What can hang from each mark:
tadur: kopa pamubo
foton: kopa
pamubo: kofip tadur
mopu: kopa
vitubul: tadur
tazepi: kopa
kopa: foton tadur tazepi terek
terek: kopa
kofip: pamubo

Every row comes from one small tree of marks. The marks that hang from a mark follow it in brackets, in alphabetical order. Every link used is in the known rows. Which tree was each row made from?
Known rows:
tazepi(kopa(tadur(pamubo))): [ 24  30  -5  16  -9  12 -23  16 -14  -6 -15   4 -25  40 -27  -9   7  20
   4   2   3  21  20  12 -50 -10  25   8  44  16 -50 -10  16  16  27   6
  35   0   7  -2 -20  -3   7  15   2  20   4   6  -3 -14]
kopa(terek): [ -4 -17   4 -12 -11  28 -12   4   2  -3  -9  -1 -22  -9  -6 -36  -5  23
 -10  -4  17 -16  15  26  -8  -2  16   2  -1  -6 -17  10   4   4   9  13
  29   8  -1  -1  -8  22 -13   8 -18  10  -6   8 -25   0]
pamubo(kofip): [ 13 -23  11  -4  -7  26  -6   4 -18 -11   6  -7 -17  27 -31 -29  10 -11
 -21  13   7   0  10  27   3   2 -10  -3   4  -9 -21   0  11  12 -10  20
   8 -18   9  -5 -11  18 -11   3  18  -1  -4  15 -24   6]
kopa(foton tadur tazepi terek): [ -1   0  11 -10   1  25 -26  14  10  -9  -9  -4  -6 -10  -5 -42   8  27
  -7  -8  21   9  12  33 -31  16   5  10  33 -24  12   5 -11  20  12   9
  16  10  -2  10  29 -13   6   9 -28  14 -25 -31  14 -21]
tadur(kopa(foton tazepi terek) pamubo): [ 19  -3  19 -17  33  -6 -32  -8  11  -9   9   1 -21  -5 -17 -56  -8  62
 -11 -13  16   4  25  46 -27  28  35  11 -13  -2 -21   9 -18  33   0  24
  37  20  11  -2  20  -8 -29   2 -17  25 -35 -26  21  28]
vitubul(tadur(kopa(foton))): [ 26  -4  24  -4   1 -13   3   2   3  -6   6 -20 -41   0 -31 -22   0 -20
 -44   6  25  22   1   5 -33  33  -2  26   9  -2  -4  -4 -10 -18 -12   4
  18  -7  13  -3  16 -17 -25  -4  -8   0 -17 -33   7  14]
kopa(foton tadur(pamubo) tazepi terek): [  8  12   7  -7  11  13 -24   4   8  -3  -8  10 -14   5 -21 -52   9  52
  -2 -12  13  12  25  44 -37  16  25   5  37 -23 -20   7 -20  36   9  12
  31  26  -4  10  20 -22  -1   1 -30   5 -26 -21  20  -8]
foton(kopa(tadur(pamubo) tazepi)): [ 39  19  -3  12  10  11 -39  22 -10 -11  -6  31 -22  25 -41 -24   3  44
 -12 -37   7   0  22  42 -30  -5  28 -14  39   8  -3  -3  12  31  -1  36
   9  23 -14 -19  -2 -20  13  15  -5  19 -13 -37  18 -40]
foton(kopa(tadur tazepi)): [ 25   2   1  12   0  21 -30  24  -5 -14  -5  20 -14  10 -30 -10  17  10
 -15 -26  10  -2   8  29 -26  -2  11  -6  28   3  20  -5   1  10  11  26
   9  10 -16 -19   5 -16  19  30  -4  18 -21 -45  21 -44]
pamubo(kofip tadur(kopa(terek))): [  4 -11  12   1   3  27 -11   7  -4  -4  20 -10 -51  21 -11 -46  16  11
 -45   9  -3 -13  19  10  13   4  18  11   0   2 -28 -10  18  35  -1  41
  41 -25  23   3  -9  47 -46   0  13   6 -10   1 -25  36]
foton(kopa): [ 40  -9   6   9 -15  14 -21  10  -4 -13   1   4 -28  -3 -41   1   0   7
 -18 -12  20  -7   7  13 -10  -9   7  -9  -3   2  -5   4   7   5  -1  23
   4  11 -10 -24 -12  10  -5  20   5  17  -8 -33   0 -27]
tadur(pamubo): [ 14 -12   5  -6  -6  -7 -12  -5 -15  -4   2  12 -23   5 -34 -14  -8  20
 -13   4   7   4  20  25 -14   5  28 -11  -1   4 -32   8  11  20  -6  18
  27  10   2  -8  -8   0  -3  -7   3   4  11  12   3   7]
pamubo(tadur): [  8 -22   7   5 -15  11  -5  17 -13   0  21 -11 -30  -6  -9  -3  -4  -3
 -43  12   1  29   7   2   2   2   9   0  -1   9 -12  -1  27  21  -6  10
  10 -11  -3   3  -8   7 -13   1   0 -12  13   3   5  -9]
terek(kopa): [  5  -6   4  -3  -5  -2 -21  -1  -3 -15  -5   2   4  -5 -14 -12 -10  12
 -10   6   0  -1   1  19  -7   8   8   4  -2 -22 -23  -2  28  12  15 -13
   1  -5  -4   2  -5   3  11   3  -9   3  -3   1   3  17]
mopu(kopa(foton tadur(pamubo))): [ 31  24   6  11 -21   4 -12   6  -5  -7   7  -5 -21   7 -27  -1  10  37
 -18   8  14   6  11  20 -55  15 -13   8  22  -6 -18   0  12  21   1   1
  20  22  -9   0  11 -19 -11   5  -5  14 -12 -41  13 -12]
tadur(kopa(foton) pamubo): [ 32   6  -1  -8   1 -28 -19  -9   1 -11  26  -9 -31   6 -35 -24   0  29
 -24  12   7  19  12  19 -39  33  16   7  -5   3 -29   3 -17  20  -8  16
  30   9  23 -14   0 -14 -34  -2  11   9 -19 -20  12  32]
tazepi(kopa): [ 13  -3  -2   3  -4  16 -20   1  -1  -6 -14 -21  -9  25 -19   5  -4  -9
 -10  -2  12   7   6   8 -26   2   1  14   3   9 -31  -4   9  -9  27  -2
  10  -6  16 -11  -1   7   2  13   2   8  -5   0  -9 -13]
terek(kopa(tadur tazepi)): [  1   8  -1  10   9  12 -32  18  -3 -19 -10  13  13   5  -7 -20   0  15
  -9 -13   9   2  -3  39 -19   2   4  12  38 -22   9 -15  22  15  21 -12
  13   0  -6  21  15 -21  24  10 -16  10 -22 -10  16 -11]
kopa(foton tadur terek): [ 10  10   4  -6 -20  22 -12  10   5   2 -11 -11 -30  -7  -5 -40  16  15
 -16  13  19   9  11   4 -42  14  -2  13  38 -21  -5  10 -13  18  19   6
  27   3 -12   5  19  -3 -11  10 -16  16 -21 -28 -14 -17]
pamubo(kofip tadur): [  8 -35  24   6  -8  26  -5  20 -17  -9  23 -10 -30  20 -17 -21  17 -11
 -45  14 -11  15  18   7  12   1  -9   6   4   9 -24 -11  25  28 -12  22
   4 -26  14   7 -12  26 -13  -1  14 -19  11   3 -16   8]
kofip(pamubo(tadur(kopa(foton terek)))): [  9  -2   3  15 -13  -6 -11  16   9 -17  43 -29 -41  11  12 -38  -8  14
 -50  10   2  22  27  -4 -29  11  17  29  32  -3 -10 -16 -10  37 -11  16
  28   3  22   9  12  10 -46   1  -4  -7  -7 -25  20  31]
foton(kopa(tadur tazepi terek)): [ 14  17   1  14   1  36 -40  18   2 -19 -21  14 -25   5 -29 -39  19  25
  -8 -35  22 -24  15  37 -16 -13  22  -7  32   2  15   6  -2  24  15  26
  20  16 -20  -4  13   3   8  34 -25  30 -34 -41  -5 -42]
mopu(kopa(foton tadur terek)): [ 12  32   9   9 -19  29 -11   5  10 -11  -1  -9 -28  -6  -6 -21  14  31
 -21   9  23 -14  -1  14 -44  16 -23  29  16 -26  13  11   1  15  24   0
  28  19 -17   5  21   4  -7  16 -28  21 -28 -49 -11 -19]
mopu(kopa(foton tadur)): [ 29  16  12  13 -23  12  -8  11   7 -12  12 -16 -22   6 -23   7  12   7
 -26   9  16   3  -4  11 -52  21 -44  24  19 -19  16   1   6  10   7  -4
   8  18 -10  -3  16 -15   0  19 -10  13 -32 -49   5 -22]
kofip(pamubo): [ 14 -20  -1   9 -22  -4 -10   7  -3  -5   5  -1 -12  25 -12 -15 -14 -11
 -32   2   2  10  18   4 -13 -18   2  -9  27  -6  -7  -8  16   1  -2   6
  12   6  20  -5  -2  -5  -3   3   6   3  15  14   6  -9]
terek(kopa(tadur(pamubo))): [  6  23  -6  21  -8 -11 -23   0 -15  -9  -4  22  -4  17 -12 -20  -4  29
  -6   3  -4   8   8  24 -36  -7  39  -5  41 -13 -32 -14  24  35  17  -9
  20  -3   2   8 -14  -6   6  -2  -8  14   3   6   8  -1]

Write each row's tree:
[ 26  13  -1   3 -13 -13  -7   2  -8   2   0   2 -27  10 -26 -23   9  26
 -16  23   9  30  18  13 -49  15  13   4  40 -14 -33   3  -5  21  -1   8
  17  14  -6  -3   1 -22  -7   0   1   0  -7 -22  10 -13]	kopa(foton tadur(pamubo))
[ 26  26  -1   6  -5  10 -25   2  -3  -6  -9 -21 -20  40 -18 -17  15  24
  -3  18  17  49  20   8 -63  17   7  18  46   6 -50  -8  -3  24  23   0
  25   4   6  -2   1 -15   2   5  11  11 -13 -15   7 -15]	tazepi(kopa(foton tadur(pamubo)))
[ 14  -7   8 -27  20   7 -28  -1  19 -13   1 -10 -17  -6 -14 -42   1  43
 -22  -7  25  -6  13  46 -14  28  11  14 -11 -10   7   5 -26   9  11  19
  34  16   8  -2  29 -12 -27   9 -22  15 -41 -30  18  20]	tadur(kopa(foton tazepi terek))
[  8  -4  16  -1  16  11 -24  11 -20  -7  -1  16  -7  43 -35 -36  17  25
 -20  -9  -3   3  24  52 -21   7  13 -17  29  -6 -25  -3  11  32   0  23
  18   0  21   7  -6 -17  -1   2  15   2  -8  12   2  -2]	kopa(tadur(pamubo(kofip)) tazepi)
[ 13 -11  31 -23  31   4 -19   7  14 -19  -9 -17 -29  -8 -13 -56  -6   1
 -35 -31  28   0  13  40 -15  37  18  25   1  -3  12  -6 -19   0  -5   4
  33  -1   5   2  32 -21 -19   6 -36   8 -27 -34  17  21]	vitubul(tadur(kopa(foton tazepi terek)))
[  8 -16  -1  12   1  -4 -17  28   6 -10  37 -12 -25  25  -1  -9  -6   3
 -58 -15  -6  29  22  20  -4   1  20   9  16  17  18 -20  16  21 -12  17
  23   6  36  -4  12 -20 -19   3   3   6  -2  -6  44  23]	kofip(pamubo(tadur(kopa(tazepi))))
[ -2  -9   4   2  18  15 -27  21   6 -13  17  -7 -26  -8  -5 -34   3  31
 -48 -20   5   0  15  36  16  10  31  12 -15  12  11  -1  12  26   6  26
  38  -3  13   4  13  11 -25   8 -25  15 -23 -13  16  20]	pamubo(tadur(kopa(tazepi terek)))
[ 18  36   1  22 -14  19 -27  11 -19  -2 -12  25 -50  13 -32 -42  12  37
  -2 -23  14 -28  13  22 -30 -15  46  -9  43   5 -29   2   7  36  10  32
  31  17 -20 -17 -13  14  -9  17  -9  27  -7 -22 -17 -32]	foton(kopa(tadur(pamubo) terek))
[ -1  -4  21  -9  37  -2 -27  -4  -8 -15 -14  20 -40   8 -29 -55 -15  27
 -28 -39   9 -13  23  53 -12  21  66   9   3  13 -14  -7  -1  16  -2  17
  48   6  10   4  11 -11 -32 -15 -38  23  -5   1   4  23]	vitubul(tadur(kopa(tazepi terek) pamubo))
[  3  16  18   1   4  30 -27   7  19 -10  -5 -10 -15  -4  -6 -18  17  39
 -17 -21  16 -17   5  45 -33  12 -23  32   8 -24  24   8  -9  18  16   2
  23  32 -14   9  42 -19   5  21 -40  24 -34 -53  10 -25]	mopu(kopa(foton tadur tazepi terek))
[  9  30   6   4 -15  38 -24   8  10 -16 -16 -26 -20  17  -7 -38  16  13
   6  10  14  19   9   2 -54   4  -2  37  42 -12 -29  -5 -12   5  37  -6
  27   1  -2   7   4   5   0  20 -13  16 -26 -31  -9 -20]	tazepi(kopa(foton tadur terek))
[ 21   5  13  -7  10   0 -22   6  -5 -10   0   7  -6  12 -30 -36  12  35
 -18  -5   6  31  16  46 -38  23   7  -4  40 -10 -13  -2  -2  26   0  11
  10  20  -8   0  15 -39   7  -1 -14  -1 -20 -23  35 -17]	kopa(foton tadur(pamubo) tazepi)
[ 17 -15  11  15   1   9 -10  14  -5 -11  33 -17 -38  34 -19 -13  11  -1
 -53  10  -9  11  11   9   8  10  -4   9  -1  10 -15  -5  25  33 -11  30
  21 -38  28  -1 -14  36 -32   2  29  -5  -9  -7  -9  32]	pamubo(kofip tadur(kopa))
[ 11   5   8  -4  12   2 -30  12   6 -18  -5  -8  11  -3  -5 -20  13  19
 -14  -8  -4  21   2  30 -35  22 -12  19  30 -38   7 -11  -3  25  16 -25
   0   5 -14  23  28 -34  25  16 -17   2 -32 -31  42 -14]	terek(kopa(foton tadur tazepi))
[  8   6   7  -4  14  13 -20  -6  -8  -6   4   3 -38  30 -26 -54   2  43
 -20  10  -1 -28  17  35  -2   1  39  -5  -1   3 -45  -1  -3  34  -6  33
  52  -9  33 -11 -18  34 -50  -5  16  23 -16  19 -32  44]	tadur(kopa(terek) pamubo(kofip))
[ -6  -3   1 -11   4  27 -25  12   0  -1 -14  13 -15   3  -5 -45  12  23
 -16 -17  20 -17   7  40 -13  -3  17  -1  21 -12  12   7   2   8  22  14
  32  13   2   7  23  -3   5  17 -29  28 -21 -11  -8 -22]	kopa(tadur tazepi terek)
[  0 -12  21  -8  26  11 -21   4  -2 -11 -13   0 -36  -7 -20 -52  -7   0
 -29 -37  24 -18  13  46  -1  10  37  12   3   8  17  -2   0 -12   2  15
  42  -2  16   0  15 -15 -20   5 -39  21 -27  -7  -2  19]	vitubul(tadur(kopa(tazepi terek)))
[ 16  22   0   7  14  17 -38  17 -13 -12 -16  25 -29  10 -33 -53  12  55
  -1 -46  10 -25  21  56 -23 -11  45 -12  25   3  -8   3  -4  32   3  33
  31  29 -17 -10 -10  -7  -3  19 -21  28 -20 -32  -4 -37]	foton(kopa(tadur(pamubo) tazepi terek))
[  7 -24  20   0  30  12 -23  22   2 -20  24 -14 -24  35 -27 -15  12   0
 -48  -9 -10   7  19  31  19  19  -1   9  -5   6   1 -13  15  30  -9  32
  15 -25  35   1   3   6 -16   7  17  -3 -22  -4   8  30]	pamubo(kofip tadur(kopa(tazepi)))
[  2 -25  24 -29  12  20 -25  -5   2 -13 -11 -12  -7 -11 -11 -48   8  27
 -16 -17  16  12  14  34  -6  27   4  14 -13 -16   5   7 -28  16   6   7
  15  18  -4   3  26 -12  -2   3 -33   0 -25 -28  14  -6]	kopa(foton tazepi terek)
[ 16   8   7   9  -3  13 -10   8 -21  -1  -7  10 -28  48 -36 -35  22  20
 -13  11  -5  -2  17  23 -24  -7  12  -6  42  -6 -40   0  21  39   1  27
  17 -11  14   3 -22   6  -7  -2  20   4   1  15 -18  -5]	kopa(tadur(pamubo(kofip)))
[ 19   2  17   6   4 -22 -10   2 -12  -2   1   6 -52  14 -39 -29 -13  -2
 -29 -13  11   4  15  30 -29  14  41   1  10  20 -25 -13  16  -3 -13  13
  39  -6  15 -12 -15 -10 -28 -12  -6  19   2   7  -9  22]	vitubul(tadur(kopa pamubo))
[ 19  23  12  18  -7  35 -29   6 -18 -14  -7  23 -48  38 -36 -58  20  37
  -9 -12   3 -36  23  37 -20 -17  36 -14  46  -9 -40   0   7  48  -4  37
  25   7 -13 -11 -35  29 -26  15  14  18  -3 -11 -30 -21]	foton(kopa(tadur(pamubo(kofip)) terek))
